Every row comes from one small tree of marks. The marks that hang from a mark follow it in brackets, in alphabetical order. Every link used is in the known rows. Which tree was each row made from?
Known rows
R(W): [  7  13   1   0  -3  -1  -2   3 -17  29  -6  -1 -12  17  -8   4 -15  17
   1 -31 -11  20 -15   4  -6 -25 -17 -24   5   9   1  -3 -11  27  11 -16
 -17   7 -24]
W(D R): [  1  -2  -7  -4  -2   4   0  -8  -8 -23  21  10   3   2   5   5   7 -12
  17  14 -11 -15 -37  21   2  -4 -26 -17 -19  11   2   6  10  -3  12 -23
  30  15 -11]
S(L): [ -1  15   5 -25   4 -14   2  25  -1 -25  23  10  -2   8 -13  28  -8  19
  -1 -14 -21   4  -7  -9  12 -12  -8 -20   0  -5   3  -7 -19  20   6 -14
 -13   0  -5]
K(U(D(W(L(Z))))): [ -4  28 -19   0  12  10   1   4 -21 -20  27 -16   0  26   1   3  -4 -17
   3  12  17 -15  25  20   0  -2 -34  10 -16  -8  19 -23 -15  20 -19  -5
  -6 -15   2]
U(D(W(H(M) R)) K): [ -5   3  15   7  -6   7   1 -36 -16  10  -1   6 -10   4  20 -13  -1  13
  -3   2  -5  20  14   3  10   3  38  11 -63   5 -23  18  14   1   2   6
  12  26  27]
S(H(M W(D L R))): [-18  -8  -3   5   3   5 -10  -7  -9 -14 -13   7  30 -12  28   6  52  -3
  15  28  -7 -13  -1   8 -10  -4 -12  25 -25   3  -1  34   7 -34  18  10
  27   2  39]
D(W(H(M) R)): [ -6 -14  12  -5 -11  -4 -19 -11 -12  41  -6   7 -13  -5  10  -5  30  29
  -7 -19  -6  19   6 -21  10   6  31  23 -29   7 -11   6   1  -1   4  -3
   2  11   3]
L(S): [ 11   3   0   0 -26 -14  11  24   6   2  25   9   0   5 -16 -12 -16  21
  -8 -18 -13  -3 -16 -15   6  -2  -5 -20  17  -6 -12  -1  -5  20  -2 -25
   2   3  -6]
M(L(Z(D))): [ 11 -12  -1  -8  37   3  12   5  10 -42  19  -4   9  -6  -4  17 -23 -40
  -5  17  15  11  -7 -17 -14  22 -17 -10  22   9  28 -11  -3  -6  -6   7
 -17  -7 -16]
R(U(D)): [ 21  13 -14  21   3  19  13   3  -3 -33  20 -15 -14   7  -9  -9 -23  -4
  -5 -23  -1   7   6  18  12 -20 -15  -4   4   9 -18 -16   9  34   0   0
 -10  -3 -22]
L(S(H(M)) Z): [ -3  -6 -13  14  -1 -31  24  13  12  17  28   6  24  -1 -13   9   7  22
 -19 -16  10   2   9 -37 -17   6  13  14  20  -8  11  -2   2 -14   3   2
  -3 -14  24]
L(S Z): [  4   1 -14   5   2 -13  22  24   9   6  29  11   3  13 -20   6 -15   7
  -6 -11   5 -10 -15 -20  -7   6 -13 -16  23  -6  12 -17 -11  12  -1 -17
   3  -5  -9]
M(L(S)): [ -8   1   1  -3 -22 -12   7  16  11 -24  13   7  11  -3  -9  -6 -18  19
 -14 -18   0  13   2 -38  -9  12  17 -23  19 -17 -14   2 -12  -3 -11 -14
   2  -8   9]
D(W(L(S) R(U))): [-25  22  -8  -3 -41   1 -11  -9   5 -10  -3 -16  -4 -16   8 -31   6  37
   1 -12 -14  -6   1  28  15  10   3  11 -15 -23 -26  -1  -9  24  -2  -3
  16  -9  -5]
Z(D(W)): [ 26  -7  20 -21   4   0   3   4  -5  11   5 -15 -22 -15 -11  -3 -19  -9
   3   1 -15   5 -21   1  24   6 -24  -9  20  16   2 -12  12  26  -8  -9
 -11   9 -26]
L(S(H) Z(D)): [ 19  -6 -11  -7   8 -34  19   6  25  -3  25  -2  18 -20 -21  15 -18 -24
 -12  13   0 -15  -6  -5 -14   5   7  -6  35  -2  20  -7  20  -5  -1   6
  -9  -3 -10]
U(D(W(L R)) K): [-14  37   6 -10  -9  24  -2 -27 -23 -32  22  -1  -9  -7  27  -7 -20  -1
  19  25 -30  -6  -8  47   8   1  -9 -12 -60  -4 -20  21 -12  17   0  -6
  32  15  24]
D(W(L(S))): [ -9  20   9 -25 -34  -6  -2  21 -12   7   7   5  -7  -8  -1 -13  -5  26
   5  -7 -16  -6   0  -7  14  12  -7  -7  11 -25 -17  -5 -15  15 -12 -21
   0 -11   2]
M(H L): [ -3   5   0  -8  -5  14  -4  -1  -7  -6  12   1  -4  -9   0   0 -37  -9
  -2 -13  -7  12   9  -2  -8   2  51 -18  18   3 -11  -2  -9 -21 -18  -7
  -3 -12  -8]
K(U(D)): [ 22  16 -16  18  -5   1   8   8  -6 -26  42 -13   4  27 -10 -14 -17  -6
 -11  -9   7  -3   6   8   1 -23 -20  -5 -10  13   0  -7  -1  30 -12 -16
  -2   9  -6]
R(U(K) W(L(S(H)))): [-18  46 -15  -4 -35 -28  -9 -23  -2  -4 -28 -12  12  -9  -6 -35 -32  29
  -6 -29  -5   4  18  59 -16 -18  38   1 -15 -25 -24  21   0  12  29   8
 -24  -4   3]
R(U W): [  7  16 -11  17  -5   5  -3  -6  -9  22 -20 -17 -19  15 -14 -17 -19  24
  -4 -48   2  23  -6  29  -1 -27 -10  -4  11   8  -9 -11  -5  37  19  -4
 -29   0 -41]
H(W): [ 10 -11   8  14   9  21   4  29   4  23  -2   8 -15   8  -9   1  -6  11
  -2 -15 -17  -2 -25  -3   8 -20 -25 -16  14  18   1   2 -20  21  11 -11
   3  11   1]
R(U(D(W))): [ 15  14  -5  14  -7  19  12  -4  -8  -3   1 -26 -31  -1  -9  -9 -25   5
   1 -24  -8   9   6  18  26 -13  -9  -5   7   2 -20 -24  13  39 -12  -2
  -9  -5 -15]
M(H(W) L(S Z(D))): [  4 -19   7  14   9   0  15  -7  37   8 -19  -6   6  -8  -9   0 -28 -32
  -8  30  20  -3  15 -22 -19  16  32 -10  52  -8   8  -7  11 -33 -30  27
  -4 -15  -4]
R(W(D L(S(H(M))))): [ -7  15  -3 -15 -33 -34  -2  -8 -18   2 -27   4  35   0   7  -5  28  14
   6   2  15   3  27 -13 -20  -1   2  10   9 -30 -11  18  23 -29   5  -1
 -13 -17  18]
D(W(H(M) L(S) R)): [-19   0  12 -20 -38 -17 -24  -3  -9  17  -6  16   7 -11  19 -19  40  35
  -7  -2   0   9  25 -30   6  23  31  30 -28 -26 -25  16  -5  -6  -4  -2
   4  -2  15]
M(H(W) L(S Z)): [-16  -8  -2  22   0   5  14   5  29  24 -17   8  -1   4  -9   8 -25  -5
  -5   4  15  -4  13 -22 -21   8  49 -19  39 -15   4 -12 -12 -37 -23  16
   9 -20  14]
S(H(M W(R)) L): [-26  -6   6  12   3 -19  -4   3  22   5  -1   0  19  -9  10  36  38  39
 -11  -2 -28  10   5 -17  -1 -22  16  18 -20  -2  -1  28 -15 -14  15  23
  19   6  46]

Write each row's tree
[-15 -22   7  29  33  18  14  17  11   0 -14   5  10  18   5  12  13  10
 -10  -9  24  25   5 -55 -15  10 -15  12  16   7  17  -1 -27 -16   6  17
  -5 -14  32] : H(M(L(Z)) W)
[ 15  -8   4  -5  42  21   3  19   3 -15   2   5   4   4   3  10   3 -37
   6  32   8 -15 -14   8  -6   6 -56   6  19  13  27  -2 -13  10   7  17
 -15  -2 -15] : H(W(L(Z(D))))
[  2  29  -7  -8 -12   9 -10   5 -26 -21  21 -19  -1  18   4 -15  -3  -7
   0   3   1 -10  22  18  12  -9 -25   5 -17  -6  -7  -8 -13  25 -21 -13
  -3  -4   3] : K(U(D(W(L))))
[ 13  -8  16 -12  -2   4  -3 -15   2   5  13 -19 -15 -21   4  -3  -5  -8
   5  14 -26   2 -27  15  16   7 -21  -5  -6  18   1   1   8  22  -5  -7
  15  18 -20] : Z(D(W(R)))
[ 16  -4  -1   9 -11 -12 -10  -4 -16  20   2 -13  -9  25  -4 -21  15  13
 -20 -21  24  17  44 -27  14  -7  23  30 -17   4 -11  -9  14   9 -19  -3
 -25   4   8] : K(U(D(W(H(M)))))
[-10 -23   5  12   7  -7   6   2   5  -8 -35   2  22 -11   7  13  24  -3
  -2   1  16  12  12 -34 -11   3  15   8  18   0  -2  15  16 -49   4  14
   3 -10  46] : S(H(M(L) W(D)))
[  9 -18  12   6  15   1  15  21  17  -9  -5   4  24  10   3 -16  26  -6
  -7  28  26  -1   8 -44  -7  21 -52  30  24  -7  10   5  -3  -2   1  22
 -15  -9   8] : H(M W(L(S Z(D))))
[-20 -12   3  17 -31   5   0 -24  23  -1 -27   5  10 -11  10  -4   0  -8
  13  32   3 -16   0  -3 -12   6  47 -20  14 -17 -18  14  20 -54 -24   7
  45  -6  20] : M(H(W(D R)) L(S))
[ 10 -16   5 -17  25  -8 -13 -24   4  23  -1   2 -17 -17   1  19   3 -29
   0  22   1  -5 -11  16   3  12  15   6 -17  13  25 -12  13  -2  -1   8
  -4  14 -29] : L(Z(D(W(H R))))
[ -9  14 -17 -19  26 -34   6  17   8 -15  27  11  11  -6 -16  62  -8   0
  -5  -3 -14  -8   6   1  -9 -16  18 -12   3 -10  29 -12 -14 -10  10   7
 -13 -12   9] : S(H L(Z))
[  4 -21  17  -4  29   3  13  -9   2 -11  -2 -18   2  -7   2   6  -1 -14
  -7  10  26  32  11 -51   0  35 -14  20  23   4  19 -16   2 -10 -12  15
 -20 -18   4] : H(M(L(Z(D(W)))))
[ -2 -11 -12  32   1  18  -1 -14  15 -11 -26  -9  -7   0   2 -14  15   0
  14   2  -1 -13 -28  40   9 -14 -27   4  -9  15  -6   2  14   7  22   4
  25  10 -11] : H(W(D R(U)))
[  0 -16  -1  16   3  17   2  -3   5   2 -10   8  -3   5   6   8  20 -10
  20  16 -11 -18 -35  18   4 -13 -32 -15 -11  16   7  10   5  -8  13  -8
  37  19   3] : H(W(D R))
[ -9  -8   8  11   1  23  -2   3   5  20 -20   0 -11  -4   2   4 -24  -2
  -1  -7  -8   8   8  -1  -8  -7  43 -18  29   6 -12   4 -14 -26 -17   9
   4  -7   8] : M(H(W) L)
[  8  14  -9 -10  -3 -11 -14 -37 -13  10 -54   6 -16  13 -12 -30 -26  -3
   8 -31  22   9   3  59  -1 -16  38  -3 -25   0  -8   1  34   1  37   0
 -40  19 -32] : R(U(K) W(D H))
[ -7  10  -6 -24  -3   5 -34   2 -19 -17  20  27   4  -8  17   2  18  -7
   1   1 -14  -8   2  25  -7  -2  14   4 -41   2  -4  19 -20   2  14  -9
   0  12 -16] : W(H L R)
[-17   0 -14   3  19  26  -8 -18  -6   2  -8  12   6   5  20  12  15 -40
  34  50   5 -39  -8  47 -17   2  -3  -3 -10   1  19   2   2 -39   2  12
  35  -8  -4] : M(H(W(D L(Z) R)))
[ -7   8  -4 -36  20  -1 -22  14 -27  20  -5  21 -17  -3  -1  21   5 -14
   6  -4   6 -10  17   5   3  12  15   6 -10 -10  19 -19 -19   0   3  -3
 -26 -12 -14] : D(W(H L(Z)))
[-15   9 -20 -15  21  12  -2  -7 -17 -46  26  17  17   5  17  19  20 -31
  28  38   7 -30 -24  31 -15  11 -42  -2 -29   0  28  -2  -7 -13  15  -9
  23  -2  -8] : W(D L(Z) R)
[ -6 -26  13  15   9  14  10   7   4 -19 -35   5  12  12   6  -2  23   0
   3   4  23  18   1 -50   0  13 -19   6  17   2  -3   8   5 -30   3   5
   1  -6  31] : H(M(L) W(D))
[ -4 -19   8  33   2  21   1   8   7  22   1   1   3  12  14  -9  29  31
  -5  -8 -13  14 -23 -22   1 -11 -28  16 -11  22  -7  20 -16   8  14   2
  24  14  20] : H(M W(R))
[ 21 -27  16 -10   3 -33   6  -1  14  36 -13   1  -3  -4 -13  -7  12   0
 -16   2  31  12  21 -53   5  32  17  25  23  -8   8 -17  25  -6 -12  11
 -35  -6 -10] : L(S Z(D(W(H(M)))))
[  5  -1   4 -14   8  17  -6  22 -14 -17 -18  18   2   5   6   1  16 -18
  24  16  -1 -23 -16  14   6  -4 -46  -6   6   1   3   4  -5  -4  13  -8
   5   2   4] : H(W(D L))
[ 31 -14  18 -34   5 -12 -14  -3  -5  27 -13   2 -27 -21 -12   0 -12 -18
  -5  -6  -4   4   0  -2  21   7  18  -2  11  11   1 -10  21  10  -6  -4
 -34  14 -35] : Z(D(W(H)))
[ 14  15  -5  12 -11   3   6   2 -12   7  22 -24 -14  19  -9 -12 -16   3
  -6 -12  -2  -2  10  10  17 -17 -14  -4  -5   8  -6 -18   2  31 -22 -18
  -1   5   2] : K(U(D(W)))
[ 13 -10   2  -8  -2  -4 -25 -34  11  11 -19 -18 -26 -29  -3 -18  -2  -9
  -6  -9  -3   7   0  37  21   5  27  19 -14  14  -9  -7  27  21   6  12
 -17  15 -44] : Z(D(W(H R(U))))
[-19  -7 -16  31  -1 -12  13   3  33  34   5   5  12 -10  -5  25  10  14
  -7   7 -15 -24 -14   6 -22 -14  17  -9   2  -4  13  11 -11 -15   4  10
  39   3  28] : L(S(H(W(R))) Z)
